What can hang from each mark:
J_644: J_134 J_193 J_338 J_523
J_815: J_642
J_338: J_644
J_523: J_185 J_644
J_235: J_134
J_185: J_523
J_642: J_338 J_473 J_815
J_134: J_235 J_644
J_473: J_642

Each row was made from one small tree. The marks that hang from a mark follow it in brackets, in the order of their numbers. Every link used is in the known rows. Write each row's tree.
Known rows:
J_338{J_644}: [ 3.590 -0.286 -2.686  0.831  0.303 -0.521  3.229  0.387  0.306 -0.348
  1.393  1.897  2.658 -2.200  2.096  1.683 -0.707 -1.215 -2.993 -1.127
  0.114 -1.838 -0.657]
J_134{J_235 J_644{J_338 J_523{J_185}}}: [ 2.978 -3.336 -2.171  3.712  1.721  1.297 -0.107 -0.646 -1.904  2.671
 -4.061  1.707  1.179  1.816  2.309  2.874  1.681  0.066  2.028 -0.730
  0.698 -2.310  1.949]
J_235{J_134{J_644{J_193 J_338 J_523}}}: [ 2.991 -1.790 -2.994  2.998  1.445 -0.764 -1.354 -1.431 -0.881  1.298
 -6.848  1.214 -1.188  4.120  0.372  4.270  2.689 -0.704 -1.196 -4.580
  0.936 -2.487  1.793]
J_815{J_642{J_338{J_644}}}: [ 5.527 -0.894 -2.006  2.856 -1.563 -2.191  2.991  0.828  0.257 -1.693
  0.394  1.068  0.690 -2.719  2.461  1.214 -0.325 -2.079 -3.128 -0.204
 -1.625 -0.699 -2.970]
J_523{J_185 J_644{J_134 J_338}}: [ 1.153 -4.254 -1.217  2.737 -1.108  3.717  0.571 -1.195 -0.432  0.987
  0.537  3.875  1.063  0.730  1.348  1.623 -0.181  0.298  1.245 -0.918
  2.483 -1.997  0.930]
J_185{J_523{J_644{J_338}}}: [ 2.904 -4.751 -2.532  1.900 -1.440  0.639 -0.092  0.575 -0.828 -0.202
  0.632  2.577  0.669  0.401 -2.277  4.514 -2.138 -0.970 -0.387 -0.275
  1.102 -3.245 -0.354]
J_644{J_338 J_523{J_185}}: [ 2.600 -2.147 -1.528  3.746 -0.050  1.452 -0.710 -1.327 -0.595  2.255
 -0.281  2.704 -2.035  1.042  0.174  1.342 -0.388 -0.493 -0.431 -1.266
  1.746 -4.164  1.434]
J_644{J_193 J_338 J_523{J_185}}: [ 0.732 -1.696 -1.046  4.421 -0.859  1.819 -2.500 -2.192 -0.194  3.302
 -1.621  1.738 -3.019  2.340 -1.044  2.139 -1.162  0.438 -0.622 -2.135
  2.250 -4.202  1.949]
J_642{J_338{J_644{J_193}} J_473}: [ 3.568  3.207 -1.414  0.447 -1.043 -2.490  1.470 -0.226  0.322  0.684
  0.299  0.479 -0.282 -3.087  0.790  0.713  0.499 -0.802 -2.804  0.305
 -0.645  0.790 -2.278]
J_815{J_642}: [ 3.172 -0.264 -2.031  4.157 -0.595 -2.451  1.997  1.013 -0.693 -0.830
  0.477  2.670  1.389  0.348  1.085  2.722 -2.107 -1.712 -2.125 -2.615
  0.776 -1.016 -1.755]
J_815{J_642{J_338{J_644} J_473}}: [ 5.354  2.306 -1.522  3.121 -1.658 -3.376  2.738  1.074 -0.225 -0.448
  1.293  1.847 -0.227 -3.666  2.130  0.683  0.504 -2.083 -2.771  0.276
 -1.543  0.820 -3.962]
J_338{J_644{J_134 J_523{J_185}}}: [ 1.762 -1.339 -2.368  1.497 -0.430  0.775  2.541 -1.008  2.512  2.383
  0.352  3.130  0.600 -1.217  1.072 -0.622  1.357  0.008 -3.676 -0.425
  1.581 -2.203  1.610]
J_185{J_523{J_644{J_134 J_193}}}: [-0.032 -3.541 -2.581  0.897 -2.097 -0.685  0.170  0.103  1.592  0.758
 -0.645  2.495  1.469  1.821 -3.824  3.960 -2.045  0.473 -2.389 -1.056
  2.696 -1.308  0.874]
J_338{J_644{J_134 J_193 J_523{J_185}}}: [ 0.103 -0.891 -1.977  2.024 -1.178  1.111  0.958 -1.816  2.816  3.358
 -0.739  2.252 -0.374 -0.009 -0.125  0.034  0.674  0.894 -3.813 -1.189
  2.001 -2.166  2.129]
J_644{J_134 J_193 J_338 J_523{J_185}}: [-0.921 -1.582 -1.120  3.514 -0.928  2.074 -2.306 -2.477  0.958  3.853
 -3.039  2.645 -2.642  1.676 -0.413  0.699  0.586  1.109 -0.282 -2.772
  2.284 -2.762  2.445]
J_134{J_235}: [ 2.886 -1.206 -2.356  1.217  2.590 -2.023  1.643  0.517 -1.395  0.149
 -0.850  1.051  5.423  0.147  1.231  1.943 -0.950 -1.292  0.333 -0.831
  0.812 -0.598  0.074]
J_185{J_523{J_644{J_134{J_235} J_193}}}: [ 0.102 -4.541 -2.564  0.987 -0.782 -0.732 -0.256  0.220  0.907  1.309
 -1.589  1.726  3.660  1.558 -3.404  3.518 -1.545  0.480 -0.607 -0.045
  2.174 -0.674  1.048]
J_815{J_642{J_338{J_644{J_193}} J_473}}: [ 4.027  2.533 -1.181  3.538 -2.336 -3.096  1.395  0.396  0.019  0.321
  0.451  1.103 -1.186 -2.756  1.196  1.289 -0.076 -1.379 -2.859 -0.344
 -1.277  0.919 -3.580]
J_134{J_235 J_644{J_193 J_338 J_523}}: [ 1.327 -2.466 -2.684  3.945  1.720 -0.130 -1.430 -0.572 -1.974  2.891
 -5.869  0.128  0.468  2.604  1.373  4.431  1.555 -0.036  1.302 -3.341
  0.381 -1.730  1.928]
J_473{J_642{J_338 J_815}}: [ 3.675 -1.514  0.130  1.778  0.276 -2.925  2.445  1.138 -0.667 -0.643
  0.105 -2.233 -0.672 -3.105  3.077  1.675 -1.434 -0.733 -1.846 -0.012
 -0.561 -2.167 -2.427]
J_185{J_523}: [ 2.879 -1.222 -2.675  0.186 -0.578 -2.238  1.312  1.177  0.543 -0.302
 -0.045  2.530  1.788  0.039 -2.537  3.172 -2.708 -0.697 -2.505  0.090
  1.083 -2.307 -0.467]
J_523{J_185 J_644{J_134 J_193}}: [-0.644 -3.014 -1.061  2.418 -1.771  2.019  0.776 -1.650  1.189  1.657
  0.402  2.985  1.662  2.855 -0.930  2.257 -1.581  1.156 -1.319 -1.318
  4.234 -1.048  1.895]
J_644{J_134}: [ 0.984  0.228 -2.457  0.311  0.771 -1.546  2.508  0.218  0.701 -0.069
 -0.928  2.951  2.890 -0.204  1.347  0.955 -0.029 -0.636 -1.676 -2.858
  1.431 -0.093  0.156]
J_338{J_644{J_134{J_235}}}: [ 2.316 -0.951 -2.854  0.179  1.584 -0.309  3.145  0.205  0.705  0.602
 -1.042  1.790  5.423 -3.005  3.086 -0.116  1.489 -0.662 -0.734 -0.403
 -0.500  0.019 -0.069]
J_644{J_134 J_193}: [-0.842  0.687 -2.018  0.952 -0.058 -1.182  0.633 -0.674  1.135  0.967
 -2.256  2.103  1.773  1.073  0.075  1.778 -0.724  0.453 -1.898 -3.721
  2.005  0.001  0.852]
J_815{J_642{J_473}}: [ 2.983  2.931 -1.657  4.418 -0.703 -3.638  1.806  1.228 -1.129  0.310
  1.384  3.326  0.335 -0.593  0.660  2.291 -1.415 -1.717 -1.683 -2.128
  0.854  0.570 -2.738]
J_644{J_134 J_193 J_338}: [-0.708 -0.149 -1.631  1.984 -0.211  0.977 -1.272 -1.172 -0.274  1.351
 -3.383  2.158  0.077  0.055  1.285  1.845  0.150  0.398  0.722 -4.059
  0.561 -1.073  0.262]
J_644{J_134{J_235} J_193 J_338 J_523}: [-0.646 -2.232 -2.254  3.216  1.424  0.061 -2.458 -1.604 -0.263  3.643
 -4.706  0.886  0.441  0.976  0.112  1.127  1.784  0.071  1.363 -3.399
  0.754 -1.396  2.047]
J_473{J_642}: [ 0.639  0.079 -1.269  2.060  0.782 -2.363  2.215  0.796 -1.494 -0.521
 -0.043  0.390  1.087 -1.169  1.187  2.340 -0.737 -0.831 -2.722 -2.750
  0.598 -2.748 -0.928]

Which tree is each row?
[ 0.694 -1.297 -2.034  1.892  0.062 -0.559  1.525 -1.171  1.954  2.499
 -0.597  3.568  0.189  1.551 -0.307 -0.222  0.530  0.191 -2.671 -1.364
  3.170 -1.868  2.320]
J_644{J_134 J_523{J_185}}
[ 5.897  1.924 -0.272  1.023  0.213 -3.752  2.074  1.006 -0.056  0.585
  1.630  0.070 -0.557 -2.798  2.370  1.184 -1.664 -1.215 -0.500  1.279
  0.266  0.987 -2.958]
J_642{J_338 J_473 J_815}
[-0.480 -3.839 -0.732  3.313 -1.898  4.022 -1.034 -1.978 -0.098  1.923
 -0.621  3.106  0.116  1.824  0.125  2.444 -0.898  1.212  1.081 -1.707
  2.972 -1.910  1.347]
J_523{J_185 J_644{J_134 J_193 J_338}}
[ 4.712 -1.323 -2.908  1.572  2.029 -0.336  0.732 -0.304 -1.843 -0.911
 -5.635  2.208  1.563  2.091  2.557  3.886  2.417 -1.280  0.205 -3.283
 -0.244 -1.670  0.113]
J_235{J_134{J_644{J_338}}}
[ 6.536  1.026 -1.088  1.696 -0.160 -3.119  2.448  0.525  1.272  2.153
  2.278 -0.446 -2.195 -4.146  2.386  0.226  0.148 -1.526 -2.581  1.833
 -0.343 -0.386 -2.117]
J_642{J_338{J_644{J_523}} J_473 J_815}
[ 0.808 -1.332 -2.094  3.998 -0.006 -0.038 -2.182 -1.439 -0.635  2.470
 -2.188  0.997 -2.752  1.863 -0.930  3.082 -0.524 -0.597 -1.230 -4.230
  1.381 -3.578  1.420]
J_644{J_193 J_338 J_523}
[ 1.154 -1.726 -2.997  2.971  1.796 -2.192  0.209 -0.243 -0.688  2.590
 -4.798  0.067  2.091  3.513  0.291  4.376  0.854 -0.030 -1.043 -2.988
  1.685 -0.788  2.330]
J_134{J_235 J_644{J_193 J_523}}
[-0.181 -4.231 -1.908  2.966  0.411  1.867 -1.148 -1.000 -1.241  1.509
 -2.210  1.326  2.909  1.112  0.811  2.828  0.339 -0.012  2.382 -2.686
  1.558 -0.530  0.884]
J_523{J_644{J_134{J_235} J_193 J_338}}
[ 1.529 -4.668 -2.599  1.305 -1.562  0.899  0.059  0.451  0.133  0.309
 -0.578  3.287  0.988 -0.217 -1.847  3.330 -0.650 -0.405 -0.052 -0.742
  1.151 -2.152 -0.034]
J_185{J_523{J_644{J_134 J_338}}}
[ 1.286 -0.434 -2.169  2.772 -0.072  0.731 -0.288 -0.188 -1.788  0.668
 -4.385  1.508 -0.380  1.767  2.194  5.195 -0.070  0.324  0.343 -4.205
  0.379 -1.468  0.354]
J_134{J_644{J_193 J_338}}
[ 1.568 -1.722 -2.149  2.857  1.622  0.588 -0.836 -0.071 -2.720  1.289
 -5.698  0.405  2.595  1.444  2.697  4.681  0.548  0.214  2.672 -2.728
 -0.279 -0.672  0.684]
J_134{J_235 J_644{J_193 J_338}}
[ 5.239  2.106 -0.207  1.260 -0.982 -2.139  1.565  0.271  0.950  1.558
  1.316 -0.907 -1.140 -4.083  2.710  1.125 -1.347 -0.434 -1.565  1.665
 -0.582  0.568 -2.816]
J_642{J_338{J_644{J_193}} J_473 J_815}
[ 3.351 -1.552 -2.349  2.241 -0.306  0.491  2.337 -0.858  1.431  1.953
  1.688  2.317  0.246 -0.657  0.504  0.668 -0.200 -0.583 -3.853  0.113
  1.523 -3.411  1.206]
J_338{J_644{J_523{J_185}}}
[-0.850 -1.007 -2.180  3.158 -0.126  0.214 -2.005 -1.591  0.548  3.074
 -3.594  1.882 -2.262  1.311 -0.267  1.603  1.142  0.117 -0.891 -4.779
  1.359 -2.296  1.823]
J_644{J_134 J_193 J_338 J_523}
[-0.534 -0.422 -2.009  1.102  1.478 -1.367  0.111 -0.562  0.279  1.536
 -3.429  1.164  4.542  0.905  0.581  1.207 -0.062  0.336  0.268 -2.303
  1.366  0.669  0.983]
J_644{J_134{J_235} J_193}
[ 0.003 -4.240 -2.229  1.753 -2.177  1.227 -1.406 -0.165  0.497  1.091
 -1.605  2.534  0.139  0.863 -2.875  3.989 -1.348  0.391 -0.215 -1.385
  1.553 -2.128  0.476]
J_185{J_523{J_644{J_134 J_193 J_338}}}
[ 1.371 -3.862 -2.939  0.384 -1.449 -0.936  1.720  0.840  1.239 -0.067
  0.503  3.191  2.469  0.684 -2.841  3.214 -1.388 -0.356 -2.127 -0.385
  2.296 -1.309  0.294]
J_185{J_523{J_644{J_134}}}
[ 2.861 -2.594 -2.511  2.818  1.867 -0.725  1.645 -0.204 -0.719  2.412
 -3.101  1.702  2.689  2.819  1.193  2.895  0.993  0.054 -0.390 -0.373
  1.974 -1.440  2.292]
J_134{J_235 J_644{J_523{J_185}}}
[ 4.587  2.455 -1.244  3.312 -1.271 -4.506  1.835  1.113 -0.910 -0.674
  0.614  2.007 -0.484 -1.548  0.988  1.316 -0.436 -2.088 -1.840 -0.627
 -0.442  1.143 -3.656]
J_815{J_642{J_338 J_473}}
[ 6.725  1.761 -0.609  0.763 -0.237 -2.482  3.061  0.906  0.617  0.764
  2.382 -0.156 -0.321 -5.112  3.662  0.382 -0.724 -1.272 -1.388  2.329
 -0.994  0.571 -3.350]
J_642{J_338{J_644} J_473 J_815}
[ 2.647 -2.135 -2.133  3.606  0.043  1.337  0.511 -0.672 -1.046  1.997
 -2.906  2.801 -1.783  2.120  1.678  3.500  0.947  0.049 -0.338 -2.155
  1.349 -3.159  1.632]
J_134{J_644{J_338 J_523{J_185}}}
[ 4.318 -2.253 -0.530  2.363 -0.009 -2.431  2.678  0.677  0.593  0.804
  0.754 -2.689 -2.229 -4.331  3.004  0.849  0.226 -0.999 -3.750  0.392
 -1.091 -3.471 -1.580]
J_473{J_642{J_338{J_644{J_523}} J_815}}
[ 1.030 -3.483 -1.484  1.831 -0.964  1.709  2.379 -0.920  0.810  0.737
  1.549  3.857  2.602  1.575  0.248  1.596 -0.936  0.301 -1.116 -0.469
  3.793 -1.067  1.272]
J_523{J_185 J_644{J_134}}
[ 2.919 -1.478 -2.346  2.530  0.911 -1.084  0.006 -1.728  0.514  1.841
 -5.422  1.830 -0.098  5.400 -0.752  3.472  1.566  0.123 -2.969 -2.564
  2.643 -2.201  2.696]
J_235{J_134{J_644{J_193 J_523{J_185}}}}
[ 4.909  2.122 -2.246  0.924 -0.218 -3.549  2.346  0.048  0.699  1.278
  1.248  0.914 -1.217 -3.099  0.539 -0.122  2.038 -1.859 -3.889  0.487
 -0.437 -0.227 -1.471]
J_642{J_338{J_644{J_523}} J_473}
[ 1.015 -1.769 -3.013  1.537  2.389 -2.491  1.298 -0.237  0.672  2.277
 -2.185  1.677  3.175  0.763  0.142  0.219  1.689 -0.882 -1.023 -2.079
  1.706 -0.449  2.000]
J_644{J_134{J_235} J_523}
[ 0.874 -3.220 -0.895  3.180 -1.716  1.859  0.518 -1.491  0.160  1.091
  1.650  2.255  1.313  3.411 -1.487  3.658 -3.185  0.623 -1.569 -0.817
  4.275 -2.196  1.523]
J_523{J_185 J_644{J_193}}
[ 4.505 -1.631 -0.065  1.490 -0.087 -1.782  3.254  1.068  0.111 -0.477
  0.856 -2.452 -0.474 -5.252  4.236  1.083 -0.569 -0.775 -2.625  0.916
 -1.707 -2.619 -2.801]
J_473{J_642{J_338{J_644} J_815}}
[ 0.669 -0.654 -2.422  0.778  0.836  0.100  1.435 -0.505  1.062  1.547
 -2.159  0.951  4.455 -1.733  1.927  0.594  0.726  0.232 -1.012 -1.185
  0.042  0.148  0.465]
J_338{J_644{J_134{J_235} J_193}}
[ 1.132 -3.086 -1.723  3.018  1.420  1.647 -0.969 -1.540 -0.286  3.438
 -2.815  2.617  0.980  0.224  1.262 -0.646  1.940  0.061  2.138 -0.576
  1.036 -2.099  2.048]
J_644{J_134{J_235} J_338 J_523{J_185}}
[ 0.994 -3.998 -0.637  4.037 -1.833  3.887 -1.304 -1.798 -1.181  1.392
  0.627  2.281 -0.233  2.429 -0.359  3.719 -2.450  0.526  0.753 -1.203
  3.057 -3.198  1.007]
J_523{J_185 J_644{J_193 J_338}}
[-0.567 -2.524 -2.177  1.929 -0.777 -0.046  1.028 -0.752  0.738  0.682
 -0.239  2.143  2.104  2.207 -0.690  3.332 -0.981  0.009 -1.893 -3.590
  3.363 -0.331  1.155]
J_523{J_644{J_134 J_193}}
[ 3.141 -1.369  0.220  1.970 -0.752 -1.504  1.923  0.367  0.267  0.257
 -0.125 -3.109 -1.239 -4.347  3.320  1.661 -1.103 -0.065 -2.868  0.246
 -1.318 -2.519 -2.267]
J_473{J_642{J_338{J_644{J_193}} J_815}}
[ 1.743 -1.065 -1.864  2.807 -1.139  0.813  0.718 -1.591  1.798  2.840
  0.491  1.489 -0.731  0.523 -0.583  1.379 -0.842  0.277 -4.083 -0.627
  2.011 -3.327  1.786]
J_338{J_644{J_193 J_523{J_185}}}
[-0.408 -4.026 -1.033  2.492 -0.362  2.015  0.257 -1.585  0.433  2.163
 -0.603  2.194  3.989  2.591 -0.471  1.887 -0.985  1.161  0.536 -0.108
  3.672 -0.289  2.064]
J_523{J_185 J_644{J_134{J_235} J_193}}
[ 5.584 -1.613 -1.214 -0.124 -0.188 -0.841  3.565  0.554  2.137 -0.085
  0.290 -0.247  1.215 -4.651  4.568 -0.214 -0.196 -0.707 -1.662  1.308
 -1.028 -0.131 -1.952]
J_642{J_338{J_644{J_134}} J_815}
[ 1.055 -1.811 -1.717  4.186 -0.707  1.734 -1.090 -1.440 -0.721  3.030
 -4.025  1.945 -2.723  3.246  0.668  4.249  0.349  0.913 -0.557 -3.017
  1.721 -3.130  2.139]
J_134{J_644{J_193 J_338 J_523{J_185}}}
[ 0.922 -1.146 -2.041  3.304 -0.604 -0.353  0.638 -1.079  0.576  2.728
 -2.919  1.973 -1.285  4.264 -0.434  4.090 -0.383  0.997 -2.994 -2.646
  3.122 -2.161  2.602]
J_134{J_644{J_193 J_523{J_185}}}
[ 3.234 -1.480 -0.238  0.907 -0.195 -1.576  3.416  0.869  0.836 -0.087
 -0.179 -1.762 -0.157 -5.714  4.596 -0.078  0.658 -0.337 -2.303  0.559
 -1.752 -1.618 -2.423]
J_473{J_642{J_338{J_644{J_134}} J_815}}
[ 1.579 -4.818 -2.965  0.503 -0.169 -1.034  1.231  0.910  0.519  0.523
 -0.558  2.524  4.462  0.540 -2.433  2.882 -0.852 -0.421 -0.378  0.654
  1.752 -0.723  0.547]
J_185{J_523{J_644{J_134{J_235}}}}
[ 1.260 -3.673 -2.278  2.308 -0.231  1.680  0.888 -0.382 -0.865 -0.002
 -0.043  2.989  1.489  0.159  1.513  2.619  0.485 -0.883  0.677 -3.133
  1.652 -1.260  0.203]
J_523{J_644{J_134 J_338}}
[ 4.136  2.441 -1.577  2.523 -1.791 -3.038  2.822  0.862  0.683 -0.143
  0.234  2.418 -0.038 -4.111  2.503 -0.428  1.730 -1.605 -2.438 -0.174
 -1.507  1.782 -3.646]
J_815{J_642{J_338{J_644{J_134}} J_473}}
[ 1.383 -5.243 -1.199  2.897  0.215  3.618  0.162 -1.263 -1.228  1.557
 -0.432  3.117  3.410  0.447  1.793  1.178  0.376  0.201  3.184  0.309
  1.953 -1.189  1.127]
J_523{J_185 J_644{J_134{J_235} J_338}}
[ 0.395 -1.425 -2.900  1.760  0.960 -0.620  0.851 -1.066  1.730  3.136
 -2.337  0.737  2.423 -0.797  0.553  0.444  1.823 -0.048 -2.377 -1.791
  0.741 -1.002  1.831]
J_338{J_644{J_134{J_235} J_193 J_523}}
[ 3.132 -2.087 -2.591  2.359  2.372  0.386  0.843  0.677 -3.080  0.379
 -4.444  1.248  3.476  0.288  3.944  3.953  1.247 -0.641  2.849 -1.971
 -0.798 -0.737 -0.007]
J_134{J_235 J_644{J_338}}
